What can hang from each mark:
z466: z249
z235: z870
z32: z668 z870
z114: z668
z600: z308
z870: z249 z864 z964
z308: z600 z870
z370: z964
z964: z370 z870
z249: z466

Each row was made from one small tree. The marks that hang from a mark follow it in brackets, in the order of their numbers. Every link used is in the known rows. Write each row's tree.
Known rows:
z466[z249]: [ 8  2  2  3  5  3 -5 -5 10 -1  6  0 -2  0 -2  9 -3 -8  9 -3 -5  6]
z964[z870]: [  9   5   0   3 -11  -1   7   6 -13  -6   5  -4   4   3  -1   8  -2   5
   4  -5  -1  -1]
z32[z870[z964]]: [ -8 -11   1 -12 -10   5 -11   0  -8  19   0  11  -7 -13   1   6   4   1
   0  -2  -4  -3]
z600[z308[z870[z249 z864 z964]]]: [-24  -3  -8  -8 -12   3  -6 -20   2  25  -4   3  18 -20  -6  17  10 -39
   9 -26   4 -12]
z870[z864]: [ 0 -4  1 -5 -5  6  2 -9 19  3 -3 -3  5 -8 -2  3  5 -8 -1 -6 -6 -6]
z600[z308]: [-13   2  -8   2   3   3   5  11   1   0   1   0  -6  -3   1  -2  -2 -11
   9  -4   2   9]
z308[z600 z870[z249[z466] z864 z964]]: [-12   5   1  -6  -3   0  -7 -35  -2  25  -4   1  24 -10  -8  26   7 -51
   1 -27  14 -10]
z308[z600 z870[z249 z864]]: [-16   5   2  -7  -5   0 -10 -30  15  20   0  -4  13  -6  -7  10   5 -42
  -8 -17  10  -7]
z964[z870[z864]]: [  9   0   1  -1 -16   5  10  -2   6  -3   2  -7   8  -6  -3  10   3  -2
   3 -12  -7  -7]
z308[z600 z870[z864 z964]]: [-15   3   0  -6  -8   0 -18 -32  18  20  -1   2  16  -6  -9   8   5 -26
  -9 -17   6  -8]
z114[z668]: [  8   0   6   2  -6   0   6  -1 -12   0   0  10  -1  -3  -8   0   2  -8
   3   3  -1  -5]
z600[z308[z870[z249 z864 z964[z370]]]]: [-18  -1  -8  -2 -19   2   2 -16  -2  28  -3   4  25 -22  -7  17  10 -34
  13 -24   4  -1]
z32[z668 z870[z249 z964[z370]]]: [  5 -18   6 -19 -22  11  -4  -1 -25  30   2  24  -6 -32   3  14   8  -7
  10   1  -7   4]
z370[z964[z870]]: [ 15   0   2   9 -18  -3   9   2 -18 -13   8 -11   3   5  -2   4  -1   3
   6  -4  -1  10]
z235[z870]: [ -4  -3   0  -5   6  -2   1  15   2   1  -4  -2  -1   5  -6   5   1   5
  -7 -12  -1   5]
z32[z668 z870[z964]]: [  2 -18   4 -21 -11  11 -12   4  -7  21   5  22 -19 -21   4   6   4   2
   4   6 -10  -2]
z308[z870]: [-5  5 -4  0  2 -7 -7 -3  5 10  6  0  5 10 -3  1 -1 -9 -3 -2  7 -2]
z235[z870[z964]]: [ -6  -7   1  -7  -1  -1  -6   4  -7   7  -8   4   7  -4  -9  12   6   7
  -6 -18  -2  -1]
z249[z466]: [  6   5  -2   3  10  -1   9   5  -7   0   0  -1   2   5   1   9  -3 -12
   7  -5   4   3]

Write each row's tree:
[ 17  -1   4   4 -18   4  22 -10 -19  -5   1 -14  16  -9  -3  23   6 -29
  15 -21   0   1] : z370[z964[z870[z249[z466] z864]]]
[-16   5 -11  -3   5   2  11  -4   6  19   0  -4  12  -6  -3  19   3 -53
  15 -24   9  -2] : z600[z308[z870[z249[z466] z864]]]
[-12   4 -10   1  -9   1  11 -11  -9  28  -4   4  27 -16  -6  26   7 -45
  20 -28   8   3] : z600[z308[z870[z249[z466] z864 z964[z370]]]]
[ 18   5   2   4 -18   3  28  -2 -17   5  -1  -6  23 -11  -3  28   4 -23
  16 -21   0   1] : z964[z370 z870[z249[z466] z864]]
[ -8  10  -1   5  -9  -7 -13 -20  -5  19   3   6  17   1  -7   6   0 -14
  -4  -9  12   9] : z308[z600 z870[z964[z370]]]
[  0 -20   6 -27 -13  18  -2  -2   8  24   3  14 -16 -30   4  10   9 -21
   5  -1 -13  -7] : z32[z668 z870[z249 z864]]
[-13   8  -1  -3   0  -1 -11 -22  28  14   3  -4   7   3  -7   1   0 -30
 -10 -11   7  -2] : z308[z600 z870[z864]]
[ 16   3   1   5 -24   3  17   1   2   0   2  -6  15  -7  -4  10   3   1
   7 -10  -8   3] : z964[z370 z870[z864]]
[ 11  -6   5   1 -27   4  12 -14 -12  -4   1 -13  14 -13  -4  14   8 -18
   8 -17  -5  -2] : z370[z964[z870[z249 z864]]]
[  4  -5   2  -1 -19   5   3 -17   5  12  -6   4  20 -19  -5  10   9   0
   5 -10  -8  -2] : z870[z864 z964[z370]]
[ 13   6   1   3  -6  -1  18   3 -31  -1   1  -4  11  -1   0  26   0 -20
  13 -17   7  -3] : z964[z870[z249[z466]]]
[ -6 -10   4 -11 -17   7  -3 -28  -3  15 -10   3  19 -27  -4  18  14 -18
   3 -19  -4 -18] : z870[z249 z864 z964]
[  4 -18   3 -24  -9  16  -3   6  20  19   6  13 -22 -21   5   1   5  -9
   2   5 -16  -2] : z32[z668 z870[z864]]
[ 13   4   2   6 -23  -2  16   1 -28   2   2  -2  16  -8  -2  17   2  -4
   9 -10   2   4] : z964[z370 z870[z249]]
[ 11  -2   4   6 -23  -2  10  -6 -31  -8   5 -10   9  -5  -2  12   4 -10
   9 -11   2   5] : z370[z964[z870[z249]]]
[-20   3 -12   0  -2  -3  -9  -3  -4  17   3   5   7  -2  -4   6   1 -18
   7 -12   8   0] : z600[z308[z870[z964]]]
[ 12   2   2  -2 -11   5  21  -5 -13   3  -2  -7  16  -9  -2  28   4 -27
  13 -23   0  -9] : z964[z870[z249[z466] z864]]
[-17   5 -11   0   4  -3   2  -7 -22  22  -1   5  15  -6  -3  24   2 -42
  17 -23  16  -2] : z600[z308[z870[z249[z466] z964]]]
[  1  -7   5  -5 -24   6   4 -24  -7  17  -9   6  26 -29  -5  18  13 -13
   6 -17  -4  -7] : z870[z249 z864 z964[z370]]
[-22   1  -9  -5  -4   3   1  -8  12  19   0  -3  10 -11  -4  10   5 -42
   8 -19   5  -5] : z600[z308[z870[z249 z864]]]
